Each row was made from one walk, in order. Every step used is in the known rows, and no mark comes twice. Write each row's walk.
In the rows, zero is written as 128.
Known rows:
mafesi > lorug > lezop > gonu > nofu > gatole: [130  88 161 159  89  96 155 101 125 129 141 127 103  96 147  93 136 103
 155  85 139 157 185 126  94 185  94 137 177]
gonu > nofu > mafesi > lorug > lezop > gatole: [136 161 131 162 100  96 152  79 115  58 140 130 101  96 124  93 143  84
 142  83 149 122 180 133 116 181  92 160 178]
mafesi > nofu > gatole > lezop > gonu > lorug: [103  97 144 154 135  76 148  52 106 170 153 107  93  80 161  87  96  72
 158 102 138 116 198 128 120 165 115 154 180]
nofu > lezop > lorug: [106 157 118 138 120  99 140  86  89 146 163 124  94 105 126 113 130 132
 139 110 118 123 184 144  70 171 149 196 135]
lezop > gonu > nofu: [139 155 136 143 113  92 142  98 118 156 139 121 101  84 156 106 141  87
 132 135 154 116 184 140  93 187  91 168 139]
gatole > mafesi > nofu > lezop: [103 167 103 141 146 100 181  64  96 141 143 104 108  79 121 105 100  96
 117 133 131 108 152 132 116 150 152 195 142]
gonu > lorug: [119 147 125 134 159  77 132  88 130 115 146 113 113  80 143 110 143 114
 159 108 136 103 176 142 109 153 114 176 150]
gonu > nofu > mafesi: [146 178 118 155 131  99 149 102 111  85 151 134 126  89 155  95 133 100
 136 119 146  78 158 144 130 167  99 176 151]
gonu > gatole > nofu: [133 175 118 144 134  96 160  71 139  95 153 117 110  95 177 108 128 134
 149 115 137  89 157 133 130 152  77 129 146]
gonu > lorug > gatole > mafesi: [147 147 110 114 175  81 125  56 125 115 133  68  97  96 116  89 115 125
 187 130 137 114 173 120 115 142 123 140 145]
gonu > gatole > fevi > mafesi: [120 164  73 137 167 112 142 102 140  63 157 118  99  69 149  95 119 128
 160 115 113  94 127 152  92 135  89 158 158]
lezop > gatole > fevi > mafesi: [111 181  62 136 170 101 140  86 116  52 151 124  91  57 131 131 103 106
 161 126 110 109 145 175  69 158 116 155 175]
gatole > lorug > lezop > gonu > nofu: [106 140 160 145 118  94 152  88 128 122 147 132 118 123 134  82 156 112
 135 127 171 131 189 112 109 170  87 147 124]
gatole > fevi: [ 99 161  75 139 163  86 154 100 138 108 157 133 130  82 159 121 115 113
 159 131 108 118 159 158 107 146 127 165 154]
nofu > lorug > gatole > fevi > mafesi > gonu: [126 158  65 117 169 127 125  93 140 115 150 107 116  71 141  90  85 131
 189 120  70 110 146 171  70 125 139 123 189]
lorug > lezop > gatole > fevi > mafesi > gonu: [122 173  55 127 186 104 145  95 141  77 157 133  91  74 123 125 104  90
 163  97 117 143 162 168  79 146 110 142 186]
gatole > nofu > lezop > gonu > lorug: [121 164 138 122 130 112 128  66 117 129 147 121 108 102 152 100 117 142
 157 121 144 105 204  97  91 173 146 151 121]
mafesi > nofu > lorug > lezop > gatole: [ 83 149 116 168 111  80 166  59 113 145 123 117  87  83 123 118 122  75
 139 111 111 119 199 154  87 171 114 155 202]
fevi > lorug > gatole > mafesi: [152 169  89 121 184  84 147  51  98 111 143  85 127  87 106  95 122 132
 169 144 132 124 138 153  90 153 125 109 141]
nofu > gonu > gatole > fevi > mafesi > lorug: [116 149 102 129 115 139 149  87 137  75 171  97 124  78 159  67 112 128
 190 102 111 100 110 142  90 144  94 154 164]
lezop > gonu > nofu > lorug > gatole: [140 139 141 139  86 107 123  82 115 174 124  93  93  95 147  80 123 113
 166 146 117 110 195 137  72 177 109 129 158]
fevi > mafesi: [127 172  85 128 175  95 147  99  98  77 157 125 111  69 123 124 121 120
 130 100 131 114 130 169  94 147 122 166 147]
gatole > nofu > lezop > lorug: [114 176 118 134 116 107 156  63 102 120 167 140 111 115 144 130 117 153
 144 113 121  99 185 122  85 174 141 167 125]
lorug > gatole > nofu > lezop: [127 173 102 116 134 103 156  61 105 101 166 104 112 112 157 110 102 163
 150 112 108 119 176 127 112 140 146 121 120]
nofu > lorug > lezop > gatole > fevi: [ 77 151  92 156 115  96 147  92 138 105 133 140 104  99 128 115 114 115
 188 127  94 131 199 149  81 162 131 147 190]
gonu > nofu > lezop > gatole: [114 169 143 147  85 102 154  96 103 107 148 116  74  80 144 111 141 101
 135 123 130 102 187 154  81 183 114 184 146]
lorug > lezop > gatole: [109 159 102 144 141  71 151  81 112 106 144 117  86  98 122 128 132  96
 143 101 139 154 190 157  98 167 111 152 166]
gonu > nofu: [129 157 131 144 119  86 163 104 125 116 148 129 118  82 157 119 151  98
 136 120 141  96 165 150 112 168  86 177 140]
gonu > gatole > mafesi > lorug > lezop: [126 137 122 140 130  98 163  73 136  96 136 101 104 107 107  77 135 115
 159  89 151 148 146 114 133 145  96 160 149]
lorug > gatole: [134 155  92 124 161  75 139  76 109 126 153  85 102  93 149 108 117 123
 149 114 115 138 167 163 108 141 121 132 149]

Which walk is each row?
[ 74 102 140 170 156  72 183  71 119 104 157 120 122  98 151  94 121 117
 134 100 122 122 168 146 128 139 106 130 186]	mafesi > nofu > gatole > lorug > lezop
[135 141 115 105 167  81 129  62 132 154 172  89 108 104 151  80 115  95
 181  86 130 135 186 141 137 127 122 146 146]	mafesi > gonu > lorug > gatole > lezop
[132 168 133 125 150 113 124  72 122 131 137  87  74  75 117  91 107  98
 180 124 139 117 181 139  93 162 148 181 167]	nofu > lezop > gatole > mafesi > gonu > lorug
[117 153  65 124 169  83 140  82 134 114 159  99 113  92 158 106 104 125
 173 132  94 129 169 154 104 134 125 128 154]	lorug > gatole > fevi
[145 178 120 155 128 118 148  60 129  52 153 117 129  94 168  74 115 135
 151  90 134  86 138 125 147 152  97 128 166]	gonu > gatole > nofu > mafesi > lorug
[142 153  92 134 158  75 155  16 104 166 135  70  80  93 112 109  96  88
 145 140 125 111 176 132  94 161 109 150 163]	lezop > lorug > gatole > mafesi > nofu
[ 99 103  85 144 160 106 163 106 131  37 163 146 125  82 127 112 105 140
 175  68  95 150 137 149  89 138 127 136 188]	nofu > gatole > fevi > mafesi > lorug > lezop
[ 92 143 157 143 108 110 159  80 128 111 173  96 127 138 158  49 144 143
 174 112 151 116 156 122 134 142  83 139 138]	nofu > gonu > gatole > lorug > lezop
[148 196 105 156 144 110 145  67 124  63 156 122 118 100 175  87 109 138
 153 112 140  72 150 127 150 149  89 126 157]	gonu > gatole > nofu > mafesi
[131 140 106 125 142  82 141  68 114 118 150  80 111  87 140  96 124 121
 148  92 110 150 156 159 105 144 129 134 157]	mafesi > lorug > gatole
[121 182 120 125 118 107 170  69 117 116 173 119 151 105 184 119 102 133
 174 122 133  93 157 135 126 163 111 134 139]	gatole > nofu > gonu
[ 87 138  81 157 134 118 168  80 146  96 137 130 102  80 128  83 116 109
 152 110  96  85 153 126  85 135  85 153 185]	gonu > gatole > fevi > mafesi > nofu > lorug > lezop
[109 140 129 124 141  82 125  68 108 153 155 117 104 105 137  89 121  91
 161 105 159 134 195 119 116 164 129 175 128]	gatole > lezop > gonu > lorug
[131 149 108 151 144  92 161  49 126 173 123  87  74  99 118  78 111  71
 129 131 166 137 178 104 118 161  80 150 160]	lorug > lezop > gonu > gatole > mafesi > nofu
[116 156 100 138 170  74 163  85 111 110 157 142 142  98 115 115 161 123
 141 102 143 142 163 154  88 165 112 136 143]	fevi > lorug > lezop
[116 173  98 129 145 106 173  67  95 123 168  98 125  66 147 108 101  88
 132 113 130  87 125 158  96 154 105 167 160]	fevi > mafesi > nofu > gonu
[148 165 117 152 124 103 137  96 110 119 143 142 111 114 134  87 131  92
 133 114 167 125 194 115 117 180  99 156 145]	lorug > lezop > gonu > nofu > mafesi
[117 155 132 150 106 102 170  63 122 170 162  75 106  81 184  77 117  82
 147 121 132  84 151 146 119 156  71 159 171]	mafesi > nofu > gonu > gatole
[ 81 147 125 141 158  79 162  88 120  85 161 133 133 122 127  96 146 136
 139 104 145 140 165 137 130 139 120 150 133]	gatole > lorug > lezop
[181 204  84 126 196 108 136  46 116  92 164 112 153  90 160  88 103 137
 164 117 121  95 148 157 111 149 118  67 167]	fevi > lorug > gatole > nofu > mafesi > gonu
[116 145  93 126 159  94 159  90 110  61 156 133 122  88  97 115 136 120
 128  60 135 154 135 145  96 146 121 165 148]	fevi > mafesi > lorug > lezop
[149 184  90 144 180 104 131  99 114 119 160 123 128  77 159  94 101  93
 139 103 131 115 152 174 133 145 132 162 179]	nofu > mafesi > gonu
[101 119  92 157 157  90 154 113 134  98 160 133 122  75 178 119  95 130
 182 124  89 120 159 168 104 146 127 141 187]	nofu > gatole > fevi
[129 116 149 164 113  87 164 116 123 109 152 127 109  75 174 115 131 114
 159 113 122  97 164 159 111 169  87 153 176]	gonu > nofu > gatole
